Each row was made from one walk, in order. Every step used is in the known rows, and no mark comes twice. Write each row's walk.
Known rows:
V, U: [-2.45 -4.16 -0.25  0.59  0.43  1.67  1.93  3.28 -1.02 -6.30 -7.50  1.12
  4.15  0.49 -2.03 -4.37 -0.81 -1.91 -0.28 -3.16  3.41 -2.61  3.92 -2.51
  0.62 -3.97 -1.01  1.38  1.81 -2.03]
A, U: [ 0.50  0.42  1.78  1.66 -2.43 -0.08 -1.11  1.27 -0.23 -2.64 -6.02 -1.78
  3.21  0.02  1.27  2.02 -4.33 -2.61  0.06 -1.29  2.51 -3.07  1.80  0.87
 -0.27 -1.75 -2.83  2.66 -0.79 -1.41]
C, V: [-3.37 -0.74 -0.29 -0.58 -0.04 -1.74 -1.82 -6.39  2.99 -5.23  2.84  0.13
  3.63  0.38  0.23 -6.08  2.43 -1.62 -5.71  6.86  2.68 -0.67 -2.46  1.93
  0.18 -4.42  0.23 -0.97  3.62  4.10]
E, A, C, K: [-0.04 -6.46 -0.92 -0.93  4.40  0.52  0.98 -3.12 -0.05  2.78  1.61 -2.47
  1.95 -3.03  0.52  1.14 -0.31  0.67 -0.23 -0.73 -2.56  1.08  0.51 -1.80
 -2.61  1.12  3.53  1.66 -0.87  2.66]
C, V, U: [-4.37 -0.72  0.31 -0.34 -0.44 -1.24  0.28 -2.19  1.15 -6.77 -1.18  2.73
  3.54  1.53 -3.37 -6.52  1.96 -0.32 -4.24  2.75  4.47 -2.18  1.20  0.66
  0.27 -4.41  1.30  0.17  4.44  0.87]
E, A, C, V: [ 0.14 -3.53  0.92 -1.29  1.35  1.25 -0.78 -4.77  2.14  1.08  0.47 -2.42
  2.94 -3.55  1.50 -1.79  0.86  1.93 -4.00  3.50 -2.92  0.17 -1.87  0.80
 -0.78  0.18  2.68  0.97  2.03  2.30]
E, A, U: [ 2.75 -0.55  3.21  1.69 -0.35  0.93 -1.10 -1.41 -0.22 -1.00 -2.25 -2.69
  3.44  0.33  0.96  0.95 -3.85 -1.72  0.33  0.23  2.16 -0.43  1.63  1.99
 -1.02 -0.25  0.79  4.14 -0.01  2.44]
K, E, A, U: [ 2.17 -0.22 -3.13  0.74 -3.67  2.39  4.07  0.24  1.88 -0.58 -2.98 -3.95
  0.14  0.05  2.39  4.82 -1.19  0.65 -0.82 -3.05 -4.20 -4.33  0.60  2.20
 -0.78 -2.24 -0.01  0.69 -1.41 -1.84]
N, K, U, V, C: [ 2.35  4.37  0.87 -0.45  1.91 -1.30 -2.46  5.71 -2.69  0.24  0.77  0.95
 -4.20  2.26 -3.14 -0.51 -2.49  1.08  3.45 -0.35  1.06  1.64  0.88 -0.45
  1.80  2.28 -3.03 -5.60  2.18 -2.15]
C, A, U, K, T: [-0.10  2.65  2.56  1.96  0.38 -4.91 -0.30 -3.80 -2.28  4.18  5.50 -2.08
  0.49  1.93  0.55  1.53 -1.38 -2.97  3.35  1.68  1.38  1.13 -2.14  1.66
 -2.98  0.62  1.05  2.72 -2.55  5.61]
E, A, C, V, U, K: [-0.44 -2.06  1.53 -0.52  1.95  1.53 -1.01 -0.29 -0.69  2.07  1.12 -0.18
  1.05 -3.22 -1.19 -1.78  1.39  3.09 -0.70  0.14 -0.32  0.92 -0.06 -0.83
 -0.49  2.67  4.56  1.87  1.60  0.16]
V, C, A: [ 0.49 -3.36 -1.37 -0.56  2.05  0.40  0.30 -4.58  2.26 -1.53 -2.29  0.19
  0.74 -1.98 -1.37 -1.35  1.46  0.23 -2.38  4.10 -1.97  0.12 -3.70 -5.74
 -0.06 -4.02  1.11 -1.40 -0.50 -1.36]
U, K, T: [-3.14  0.11  0.48 -0.16  0.35 -1.98 -0.24  0.02 -2.02  2.16  4.15 -1.63
 -0.57  1.33  1.38 -2.90  5.50 -4.46  3.58 -1.51  0.00  4.43 -1.23 -0.13
 -0.20  3.48 -2.22  0.30 -0.87  5.61]
U, V, T: [ 1.17  4.00  4.39 -0.26 -1.40 -1.43 -0.05 -1.79  1.04 -0.33  2.85  3.71
  0.38  2.00  1.38 -8.47  1.22 -1.82 -1.08  3.12  3.98  4.08 -1.40  3.73
  2.70  0.59 -3.37 -0.75  1.72  6.07]
C, A, T: [-0.38 -1.13  2.79  0.77  0.85 -2.47  3.62 -9.17  1.09  2.24  3.75 -0.73
  5.80  1.99  2.18 -5.16 -1.92 -5.74 -2.63  5.82 -1.94 -0.26 -2.26  2.20
 -1.02 -2.63 -0.08  3.48 -0.06  6.91]
U, V, C, K, N: [-0.13  1.92 -0.51  0.13  0.57 -1.57 -3.16 -0.67  0.63 -0.64  3.94  4.21
 -3.35  2.43  0.00  3.68  0.22  0.74  0.19  2.70  2.66  2.17 -0.34  0.58
  0.36 -0.20 -0.40 -1.25 -2.17 -0.82]
K, U, V, C: [ 2.82  3.98  1.67 -0.98 -3.81  0.54 -1.59  1.79  1.54 -2.14 -4.24  0.34
 -2.63  3.79  0.93  4.49 -1.84  3.17  0.65 -0.44  1.65  0.48  0.94  2.55
  2.24 -0.57 -3.82 -2.14 -1.13 -3.30]
A, C, K, E: [-2.82 -6.19 -6.79 -2.15  1.46  0.30  4.60  0.34  1.01  2.54 -1.97 -2.77
 -1.09 -3.99  1.60  5.26  1.25  2.03 -1.43 -4.70 -7.25 -3.89  0.04 -3.52
 -2.27 -0.53  0.69 -2.18 -2.87 -3.88]
E, A: [ 1.29 -4.33  0.90  0.81  2.06  1.76 -0.56 -4.13  1.07 -2.27  0.97 -2.79
  4.24 -0.52  1.82 -3.68 -0.60 -2.61 -1.35  2.87  1.16  1.53 -0.54  0.29
 -0.38 -1.95  1.15  2.02  1.25  5.43]
K, E, A, T: [ 0.91 -1.04 -2.52 -0.73 -3.59  2.92  7.51 -3.02  2.64  1.30 -1.33 -2.44
  2.02  1.15  3.39 -0.28  1.33 -2.07 -2.46 -1.24 -7.64 -2.85  0.15  3.04
  0.32 -1.01 -0.69  1.33  0.06  0.91]
U, V, C: [ 0.40  0.73  0.96  0.33  0.18  0.93 -3.54 -0.38  3.69 -2.45 -0.21  3.19
 -1.97 -1.16  1.55 -1.63  0.69  1.33 -1.12  3.17  1.77  2.27 -2.99 -0.27
  2.88  0.09 -2.00 -3.90  0.63 -2.35]
V, C, K: [-2.15 -4.40 -3.50 -1.91  3.20 -0.25  1.03 -1.20  0.85 -2.65 -2.30  2.29
 -0.94 -0.85 -3.93  0.48  2.91  0.24 -0.76 -0.92 -0.14  1.12  0.41 -7.24
 -0.91 -2.00  1.78 -2.15 -0.77 -2.51]

Write each row's walk:
[ 3.62  3.15  3.27  2.79 -1.62  0.86 -3.83  1.64 -4.16  2.30  1.62 -2.00
  0.98  1.79  1.72  4.93 -3.96 -2.49  3.40 -0.30  3.49  0.93  2.18  2.66
 -1.41  2.03  1.16  7.16 -2.74  2.56]
E, A, U, K, N
[ 3.56  6.76  4.35 -1.45 -5.07 -1.35  1.14  0.82 -0.52 -0.37 -1.77  0.80
 -0.76  6.50  1.01 -0.98 -1.73  0.54  0.63 -0.29  3.50  2.12  1.87  5.96
  2.14 -0.54 -5.06  0.50 -0.37  3.37]
K, U, V, T
[ 0.42  2.13 -0.46 -0.82  0.05 -0.73  2.66 -2.59  3.32  2.60  4.68  4.46
 -3.94  1.83 -0.51  1.31  1.91  2.21  0.00  0.26 -1.99  2.60 -0.74  1.74
  0.89  3.25  1.83 -2.51 -0.34 -1.18]
U, V, C, K, E, A, T
[-0.76  0.44 -3.46 -0.27  0.75 -1.01  0.18 -0.50  3.72 -0.95  3.57  3.74
 -5.01  0.17 -0.30  2.18  2.11  2.94 -0.11  0.34 -0.03  1.18 -1.93 -0.85
  0.67 -0.03  0.83 -5.33 -0.97 -2.94]
U, V, C, K, E
[-0.19  1.48 -0.65  2.29 -1.35  0.80 -4.96  2.75 -4.80  0.48  3.78 -1.20
  0.31  1.64  3.68  2.51 -0.32 -4.79  2.78  1.30  3.21  0.87 -0.04 -0.14
  0.13 -0.29 -1.97  4.66 -4.06  2.37]
U, K, N
[-0.06 -2.45 -5.07 -1.54 -2.24  2.74  4.53 -2.53  3.61  1.03 -0.82 -3.66
 -0.30 -2.91  2.84  2.65  2.75  3.57 -4.35 -0.30 -8.33 -4.10 -2.41  1.28
 -0.54 -1.78  1.43 -1.78  0.37 -2.13]
K, E, A, C, V
[-3.70 -3.24 -0.61 -1.93 -0.21  1.05  0.93  0.53  1.11 -1.33 -5.98  0.51
  2.48 -3.79 -1.07 -1.85  1.41  3.03 -4.28 -0.52 -2.31 -3.57  0.41 -1.53
  0.30 -1.01  0.06 -0.27  2.44 -4.30]
A, C, V, U
[ 1.38  5.80  2.10  1.28 -2.69 -2.17 -3.45  2.43 -1.14  0.51 -1.46  3.16
 -2.74  3.15 -0.68  8.88 -4.16  0.71  1.73 -0.65  3.58 -0.86  2.25  2.70
 -0.52  1.10 -1.32  2.14 -3.50 -3.89]
A, U, V, C, K, N
[-2.29 -1.23 -3.37  1.19 -0.89  1.99  2.46  7.23 -2.43 -2.37 -2.77  1.16
 -1.21 -0.11 -1.51 -1.09  1.61 -0.06  3.31 -6.71  1.63 -2.25  2.58 -3.67
  0.79 -0.68  0.83 -0.07 -0.46 -4.83]
V, U, K, E
[ 2.86  1.15  3.30  2.67  0.39  0.61 -3.05  0.94 -2.18  1.41  1.77 -1.96
  1.27 -0.32  0.56  1.38 -3.15 -1.61  3.63 -0.66  4.07  2.04  0.80  0.75
 -0.98  2.64  2.31  4.30 -0.89  2.62]
E, A, U, K
[-2.94 -6.99 -3.26 -1.61  3.75 -0.52  1.37 -0.76 -0.01  1.95 -1.20 -1.83
  1.27 -4.09  0.72  2.31  0.01  0.08 -1.01 -2.55 -3.34 -1.40  0.25 -4.02
 -2.34  0.09  0.75 -0.40 -1.85 -1.09]
A, C, K
[-2.33  1.00  0.02 -1.24  1.59 -3.40 -0.05 -2.39  2.49  0.34  3.96  4.03
 -3.77  2.11 -1.54  0.09  3.84  0.94  0.88  0.95  0.56  4.44 -1.28  0.71
  0.22  2.23 -0.60 -3.86 -0.23  1.16]
U, V, C, K, T
[-3.60  3.25  0.56  0.72 -1.45 -1.23 -2.31  0.96 -2.89 -3.64  2.72  3.13
  1.20  3.15 -2.89 -2.56  1.95 -0.84 -1.07  2.45  5.81 -0.93  1.68  1.18
  0.11 -2.16  1.57  3.14  1.35  0.71]
C, V, U, K, N
[ 4.02  2.62  4.10  1.54 -0.61  1.02 -2.82 -0.26  1.38  0.36 -1.09  0.82
 -0.48  0.10  0.17  2.42 -3.25  1.74  0.82  1.09  2.49  1.71  0.16  2.57
  0.52  2.19  1.01  1.79  0.02 -0.53]
E, A, U, V, C
[ 1.81  3.91  1.33  0.54  2.18 -2.36 -2.70  4.65 -2.97 -0.15  3.58 -0.49
 -2.43  3.28 -1.02 -1.52 -3.86 -0.95  3.65  0.49  2.52  1.40  0.99  2.08
  1.13  1.65 -3.35 -4.76  2.40  1.34]
N, K, U, V
[ 1.82  4.36  3.39  1.55 -2.64  0.02 -3.50  2.51  1.75 -1.09 -4.60  2.40
 -1.68 -0.05  0.26  3.85 -3.73  1.44  0.71 -0.40  3.05 -0.76  0.03  1.73
  1.55  1.32 -2.51 -0.40 -0.95 -4.95]
A, U, V, C
[-1.15 -0.62 -4.83  1.37 -0.97  1.47  0.28  3.03 -0.34  0.11  3.58 -2.21
 -2.20 -1.80  2.92  0.37  2.65 -1.54  2.23 -2.54 -0.78 -0.46 -2.43 -2.43
  0.61 -0.16  0.06 -1.97 -2.12 -1.12]
U, K, E
[ 0.97 -2.56 -4.83 -0.76  3.53  1.63  2.69  4.05 -1.64  3.15  1.40 -3.17
 -2.10 -3.76 -0.44 -1.03 -0.17  0.42  1.15 -2.11 -7.46 -1.96 -0.87 -2.91
 -0.39  1.59  0.07 -4.94  2.03 -1.92]
N, K, E, A, C
[-2.39 -1.93  0.16  1.87  1.48  1.16 -0.77  6.44 -3.53 -3.13 -2.25  2.17
  1.17 -0.20 -2.44 -3.98  0.25 -1.97  3.82 -4.35  5.65  0.27  2.92 -4.10
  0.81 -0.04  0.93  1.62  0.45 -1.92]
V, U, K
[ 2.79  1.99  3.08  1.34  1.44 -1.23 -2.04 -1.20  0.44  1.08  2.45  1.72
 -1.32  1.18 -1.80  3.50 -2.98  1.83  2.25 -0.03  3.62  2.36  1.31  1.83
 -1.28  2.53  3.46  1.54 -0.83  0.72]
E, A, U, V, C, K
[-1.51 -0.17  1.01 -3.84 -1.62  0.13  2.12 -2.66  1.23  2.01 -3.71  0.73
  2.04 -3.13 -0.18 -5.52  3.65  1.75 -5.61  1.93 -3.88 -0.50 -1.53 -0.39
  0.75 -0.06 -1.54  0.04  2.49  0.87]
A, C, V, T
[ 1.18  1.05 -0.31 -0.24  2.31 -1.17 -0.65  4.69 -4.22 -1.10 -0.60 -2.50
 -0.32  2.55 -2.38 -1.80 -3.18 -2.22  2.98 -1.01  0.59 -0.27  2.31 -1.20
  0.36 -0.23 -3.29 -3.20  2.06  0.67]
N, K, U
[ 1.66  1.07  0.69  0.83  0.90 -0.34 -1.75 -0.83 -0.30  1.81 -1.44  1.05
 -1.68 -2.03 -2.50  2.69 -0.65  1.13  1.29  1.10  0.49  0.37 -2.40 -5.09
 -0.47 -0.39  2.12  0.29 -2.35 -3.67]
V, C, A, U, K
[ 1.04 -4.29 -5.36 -1.01 -1.92  4.12  4.97 -0.10  2.80  1.66 -3.52 -4.79
 -0.23 -3.66  3.99  3.65  1.35  2.39 -2.33 -2.78 -9.04 -4.03 -1.14 -0.27
 -0.35 -1.30  0.02 -1.31 -1.15 -3.01]
K, E, A, C
[-2.95  0.17 -0.29 -1.01 -1.63  1.00 -1.55  3.04 -2.32  1.55 -3.00  0.98
  0.31 -2.10 -0.05  2.02  1.12  2.34 -2.04 -0.68 -1.34 -3.04  1.02 -0.64
 -0.05  0.59 -0.05  2.59 -0.38 -4.29]
A, C, V, U, K, N
[-1.70 -1.16  2.09 -1.84  0.69  0.00  1.28 -1.23 -0.98  4.20  1.12 -0.51
  0.25 -1.31 -1.61 -1.66  4.22  2.48  0.09 -1.06 -2.85  2.18  0.37  1.09
 -0.98  4.11  2.87  1.90  1.94  2.13]
E, A, C, V, U, K, T
[ 3.25  5.58 -0.02 -0.08  0.64 -1.07  2.68  4.72 -2.75  3.76  4.10  0.94
 -3.98  1.14 -2.61 -3.17 -1.19  0.11  2.80 -1.81 -2.21  0.78  0.43  1.78
  0.42  3.29 -0.58 -3.87  2.68  1.35]
N, K, E, A, U, V, T
